Known rows, with every way that one mark hangs from another:
Q324[Q860[Q4] Q915]: [ 2.706  1.941 -1.958  1.914 -0.857  0.781 -1.101  0.605 -1.638 -0.004
  1.616  0.248 -0.042 -2.539  0.436 -0.370  1.297 -2.324  1.719 -0.487
  1.881  0.054 -0.864]
Q324[Q860]: [ 1.717  0.629 -0.488  1.039  0.015 -0.976  0.143 -0.216 -0.434  0.659
  0.864 -0.037  0.206 -1.196 -0.046  0.157  0.665 -0.390  1.623 -0.156
  0.413 -0.019 -0.560]
Q464[Q100]: [ 0.797  1.039 -0.939  1.790 -0.072  0.485  0.135  0.701  0.822 -1.796
 -0.359  0.276  1.871 -1.013  0.165  0.381 -0.836  0.149  1.415  2.478
  1.434  0.031  1.123]
Q100[Q355 Q860 Q969]: [-3.602 -0.616  3.902  0.944 -0.382  1.035  3.445  0.461 -0.754  3.120
 -1.005  0.642  0.571 -3.300 -1.240  0.212  2.300 -1.647 -0.356  1.644
 -1.836  0.885 -1.240]
Q860[Q324]: [ 1.259  1.579  0.609 -0.416 -0.545  0.619  0.409 -0.325 -0.323  0.428
 -0.024 -1.090 -1.090  0.833  0.067  0.888  0.160 -0.497 -0.352 -0.037
 -2.659 -1.110  0.729]
Q464[Q324]: [ 0.889  1.326  1.447 -1.256  1.427  0.463 -0.676  0.176 -0.349  0.554
 -0.059 -0.463 -0.134 -0.681 -0.351 -0.491 -1.925  1.518 -0.592  0.193
 -1.335 -0.661 -0.723]
Q464[Q100[Q355 Q969]]: [-0.542  0.945  1.241  0.996 -0.199  1.327  1.918  0.197  0.079 -0.039
 -1.468  0.659  3.023 -2.040 -0.073  1.282  0.586 -0.085  0.123  3.132
  0.031  0.379  0.852]
Q100[Q355 Q464 Q860[Q4] Q969]: [-5.402  0.268  5.173  2.348 -1.309  3.197  1.841  0.671  0.917  2.137
 -1.270 -0.175  2.034 -4.459 -0.462 -1.046  2.105 -1.213 -0.480  1.786
 -2.263  0.781 -0.544]
Q860[Q4]: [ 0.368  1.411 -1.091  0.667 -0.952  0.607 -2.453 -0.330 -0.155 -0.875
 -0.421 -1.439  0.626 -0.728  1.277 -0.414  0.260 -0.648 -0.028  0.098
  1.251  0.268  0.329]
Q464[Q100[Q860]]: [-0.722  0.603  0.060  3.355 -0.222  0.463  1.085  1.562  0.970 -1.007
 -0.056  0.345  1.135 -2.617 -0.559 -0.276 -0.400 -0.927  2.507  3.099
  1.401  0.457  0.398]
Q4[Q860[Q324[Q915]]]: [-0.357  1.657  1.047  1.684  0.889 -0.311  1.660  1.115 -0.043  0.048
  0.842  0.301 -2.565  0.286 -0.779  0.913  1.051 -0.814  0.602 -0.497
 -2.689 -1.194  0.176]
Q100[Q464[Q324] Q860 Q969]: [-3.283  1.108  5.662 -0.248  1.250  2.408  1.465  1.187  0.238  1.524
 -0.422 -0.104  1.107 -4.338 -2.247 -1.967 -0.565  1.502 -0.226  0.780
 -3.822 -1.065 -2.457]
Q100[Q355 Q860[Q4] Q915 Q969]: [-4.502 -0.744  4.438  3.116 -2.339  1.856  3.059  0.080 -0.668  3.838
 -1.468 -0.146  1.724 -3.651 -0.361 -1.649  4.766 -2.963 -0.467  2.054
 -1.737  1.678 -0.839]
Q464[Q100 Q324]: [ 1.730  2.404  0.519  0.537  1.354  0.983 -0.595  0.854  0.502 -1.207
 -0.417 -0.211  1.717 -1.664 -0.200 -0.150 -2.732  1.667  0.799  2.654
  0.099 -0.595  0.399]
Q464[Q100[Q355 Q860 Q915] Q324]: [-2.134  0.209  3.766  4.296 -0.259  1.801  3.090  1.502  1.245  2.024
 -0.643  0.856  1.755 -2.965 -0.694 -1.375  0.250 -0.915  1.231  4.460
 -1.246  1.124  0.639]
Q324[Q915]: [ 0.649  0.207 -0.596  0.333 -0.122  1.290  0.679  1.070 -1.095  0.002
  1.045  1.417 -0.719 -0.739 -0.603 -0.181  0.436 -1.445  0.145 -0.311
  0.461 -0.142 -0.525]
Q100[Q915]: [-1.255 -1.301  1.348  1.685 -1.156  0.347  1.548 -0.114  0.190  1.410
 -0.133  0.411  0.618  0.267 -0.137 -1.506  2.225 -0.811 -0.108  0.378
 -0.923  0.531  0.110]
Q4[Q860[Q324]]: [-0.819  1.559  1.470  1.493  0.935 -1.120  1.258  0.455  0.647  0.015
  0.173 -0.618 -2.081  0.780 -0.432  1.041  0.811  0.114  0.477 -0.293
 -2.970 -1.102  0.506]
Q100[Q915 Q969]: [-1.235 -0.515  2.563 -0.433 -0.666  0.692  1.975 -0.590 -1.221  1.867
 -0.970  0.147  1.829 -1.073 -0.889 -1.272  3.072 -0.069 -1.037  0.124
 -2.073 -0.103 -1.303]
Q4[Q860[Q324[Q355 Q915]]]: [ 0.035  1.551  0.997  2.239  1.650 -0.062  2.385  1.184 -0.199  0.449
  0.738  0.661 -2.270  0.189 -1.256 -0.036  1.861 -1.441 -0.560  1.165
 -2.888 -0.928  0.535]

Rows:
[-5.920 -1.680  6.580  5.227 -2.660  3.196  5.217  1.009  2.469  4.076
 -0.255  0.730  0.140 -1.615 -0.859 -1.805  3.409 -2.675  0.063  2.408
 -5.221  0.871  1.345]
Q100[Q355 Q464 Q860[Q324] Q915]
[ 2.686  1.598 -1.398  2.344  0.520 -0.194 -0.704 -0.356 -0.876  0.583
  0.394 -0.676  1.179 -1.936  0.301 -1.618  2.117 -1.905 -0.242  2.505
  1.071  0.674  0.321]
Q324[Q355 Q860[Q4]]
[ 3.327  1.785 -2.032  2.736  0.408  1.116 -0.023  0.670 -2.011  0.594
  1.462  0.751  0.441 -2.733 -0.279 -1.777  2.552 -3.348 -0.072  2.070
  1.576  0.514 -0.259]
Q324[Q355 Q860[Q4] Q915]
[ 2.760  3.030 -0.983  1.181 -0.612  2.479 -0.653  0.286 -1.606  0.053
  0.298 -0.974 -0.606 -0.632  0.330 -0.796  1.706 -3.046 -1.646  1.869
 -1.326 -0.587  1.163]
Q860[Q4 Q324[Q355 Q915]]
[-2.276  1.548  2.868  3.527 -0.810  2.886  0.574  1.127  1.403  0.658
  0.004 -1.236  0.016 -2.496 -0.583 -2.321  1.151 -1.972 -0.236  2.634
 -2.882 -0.242  0.766]
Q100[Q464 Q860[Q4 Q324[Q355]]]
[ 0.367  2.533 -0.242  3.552 -1.203  1.276 -0.250  1.219  0.643 -1.346
 -0.351 -1.299  0.865 -2.569  0.274 -0.015 -0.149 -1.593  2.256  3.167
  0.531 -0.085  1.087]
Q464[Q100[Q860[Q4 Q324]]]
[ 3.073  0.653 -1.201  2.179  1.152  0.633  1.961  0.953 -1.867  1.299
  1.771  1.902 -0.067 -2.108 -1.315 -1.444  2.314 -2.894 -0.092  2.070
  0.489  0.312 -0.521]
Q324[Q355 Q860 Q915]
[ 2.201  3.185 -0.929  0.561 -1.616  2.188 -1.524  0.217 -1.326 -0.435
  0.386 -1.411 -0.975 -0.542  0.892  0.299  0.748 -2.232 -0.186 -0.203
 -1.019 -1.006  0.660]
Q860[Q4 Q324[Q915]]
[-4.997 -2.363  4.939  3.543 -2.074  2.752  3.710  0.204  2.537  2.808
 -0.630  1.494  1.927 -0.317  0.024 -1.644  2.783 -0.965 -0.916  1.602
 -3.030  1.270  1.619]
Q100[Q355 Q464 Q915]
[-1.544 -0.070  2.313  2.327 -1.134  1.625  3.150  0.105  0.210  1.075
 -1.559  0.972  3.568 -1.917 -0.170  0.039  2.344 -0.707  0.078  3.464
 -0.737  0.820  0.941]
Q464[Q100[Q355 Q915 Q969]]
[ 3.638  3.034 -0.357  1.629  1.270  1.273  0.096  1.531 -0.710 -0.683
  1.131  0.941  1.276 -3.230 -0.654 -0.132 -1.882  0.193  2.220  2.233
  0.752 -0.772 -0.479]
Q464[Q100 Q324[Q860 Q915]]
[-3.037 -0.509  3.317  3.905 -1.297  1.605  4.124  0.944  0.371  1.870
 -1.270  1.066  2.867 -3.430 -0.916 -0.660  2.803 -1.831  1.081  4.072
 -0.803  1.238  0.241]
Q464[Q100[Q355 Q860 Q915 Q969]]
[-1.527 -0.701  1.367  3.951 -1.537  1.337  2.781  0.461  1.438  0.736
 -0.920  1.159  2.655 -0.786  0.428 -0.189  1.675 -1.375  0.812  3.610
  0.193  1.380  2.071]
Q464[Q100[Q355 Q915]]
[ 2.181  2.910 -0.538  0.881 -0.464  1.462 -1.171 -0.572 -0.738  0.035
 -0.542 -2.103 -0.009 -0.032  0.767 -0.676  1.374 -1.933 -1.788  2.108
 -1.645 -0.481  1.541]
Q860[Q4 Q324[Q355]]
[ 3.661  2.806 -0.207  0.904  1.763  1.388 -0.691  0.723 -1.923  1.010
  1.132  0.215  0.255 -2.787 -0.565 -1.945  0.110 -1.185 -0.675  1.874
 -0.114 -0.232 -0.897]
Q464[Q324[Q355 Q860[Q4] Q915]]
[-0.287  1.246  2.900  0.515  0.998  1.467 -0.105  0.477  1.295  0.571
  0.610  0.010  0.915 -1.823 -0.594 -1.268 -1.519  1.853  0.426  0.167
 -2.320 -0.848 -0.505]
Q100[Q464[Q324[Q860]]]
[ 2.847  1.710  0.980  0.191  2.469 -0.051  0.358  0.071 -0.923  1.642
  0.556 -0.023  0.351 -1.712 -0.953 -1.516 -0.377  0.381 -0.785  2.133
 -1.302 -0.269 -0.663]
Q464[Q324[Q355 Q860]]
[-2.191  0.280  5.767 -0.020  1.087  3.049  2.466  0.074  0.041  2.372
 -1.023  0.519  2.970 -2.209 -1.883 -3.523  1.889  1.429 -2.809  2.053
 -4.857 -0.713 -1.056]
Q100[Q464[Q324[Q355]] Q915 Q969]
[ 3.355  4.435  0.442  0.082  1.182  0.875 -1.647  0.111 -1.123 -0.869
 -0.628 -1.329  3.179 -4.203  0.004 -0.051 -1.416  1.553  1.343  2.308
  0.340 -0.965 -0.967]
Q464[Q100[Q969] Q324[Q860[Q4]]]
[ 2.357  1.610  0.111  0.482  0.367  1.904  1.831  0.602 -1.481  0.929
  0.730  0.504 -1.226  0.069 -0.939 -0.365  1.440 -2.433 -1.632  1.790
 -2.582 -0.855  0.800]
Q860[Q324[Q355 Q915]]
[-0.932  0.782  3.190  0.387  1.760  2.293  0.480  0.679  1.328  0.510
 -0.064  0.373  1.126 -1.159 -0.990 -2.280 -1.190  1.441 -1.750  1.943
 -2.768 -0.560  0.265]
Q100[Q464[Q324[Q355]]]
[ 1.755  3.020  1.541 -1.119  1.783  1.237 -0.206  0.450 -0.666 -0.878
 -1.092 -0.356  2.598 -2.709 -0.784  0.071 -2.082  2.256  0.057  2.456
 -0.818 -1.108 -0.726]
Q464[Q100[Q969] Q324]
[-1.806  1.130  1.948  3.428 -2.118  2.440  1.822  1.099 -0.352  2.315
  0.166 -0.256 -1.383 -2.367  0.232  0.209  2.120 -4.182  0.425  1.693
 -1.496  0.788  0.713]
Q100[Q355 Q860[Q4 Q324[Q915]]]
[-4.818 -2.710  4.042  4.625 -2.061  0.979  4.588  0.833  0.918  4.076
 -0.277  1.274  0.078 -1.691 -0.635 -1.573  3.755 -3.214  0.515  2.299
 -1.600  2.135  0.306]
Q100[Q355 Q860 Q915]
[-0.925  0.971  1.333  4.159 -1.210  2.052  3.117  1.774  0.630  0.675
  0.038  0.984  0.330 -2.515 -0.459  0.867  0.645 -2.791  1.768  3.792
 -0.578  0.505  1.452]
Q464[Q100[Q355 Q860[Q324[Q915]]]]
[-0.638  1.494  0.792  4.849 -2.158  1.584  1.040  1.080  0.821 -0.224
 -0.472 -0.954  1.331 -2.251  0.193 -1.182  1.648 -2.238  2.152  3.474
 -0.250  0.365  1.179]
Q464[Q100[Q860[Q4 Q324] Q915]]
[-4.106 -1.066  5.711  3.993  0.392  2.657  3.239  1.635  1.673  2.882
  0.178  0.902  0.871 -2.826 -2.116 -4.670  1.648 -0.671 -0.624  3.140
 -3.793  0.483 -0.547]
Q100[Q464[Q324[Q355]] Q860 Q915]
[-0.793  1.558  3.539  1.774  0.665  1.509  2.035  1.246 -0.409  1.041
 -0.878  0.074  2.378 -4.048 -1.669 -1.803  0.141  0.559  1.031  3.409
 -1.652 -0.285 -1.379]
Q464[Q100[Q860 Q915 Q969] Q324]
[-2.192 -0.552  4.537  2.067  0.581  2.696  2.060  0.562  1.515  1.928
 -0.203  0.762  1.800 -0.836 -1.171 -3.800  1.027  0.695 -1.931  2.356
 -3.751 -0.060  0.357]
Q100[Q464[Q324[Q355]] Q915]
[-0.526  1.832  1.840  3.870 -0.345  1.622  0.078  1.468  0.683  0.073
 -0.503 -0.660  1.889 -3.461 -0.217 -2.294 -0.348 -0.439  1.757  3.649
  0.129  0.419 -0.069]
Q464[Q100[Q860[Q4] Q915] Q324]
[-0.382  1.464  1.387  1.976  1.724 -0.923  1.927  0.494  0.484  0.441
  0.060 -0.267 -1.813  0.649 -0.885  0.111  1.603 -0.561 -0.718  1.401
 -3.166 -0.789  0.919]
Q4[Q860[Q324[Q355]]]
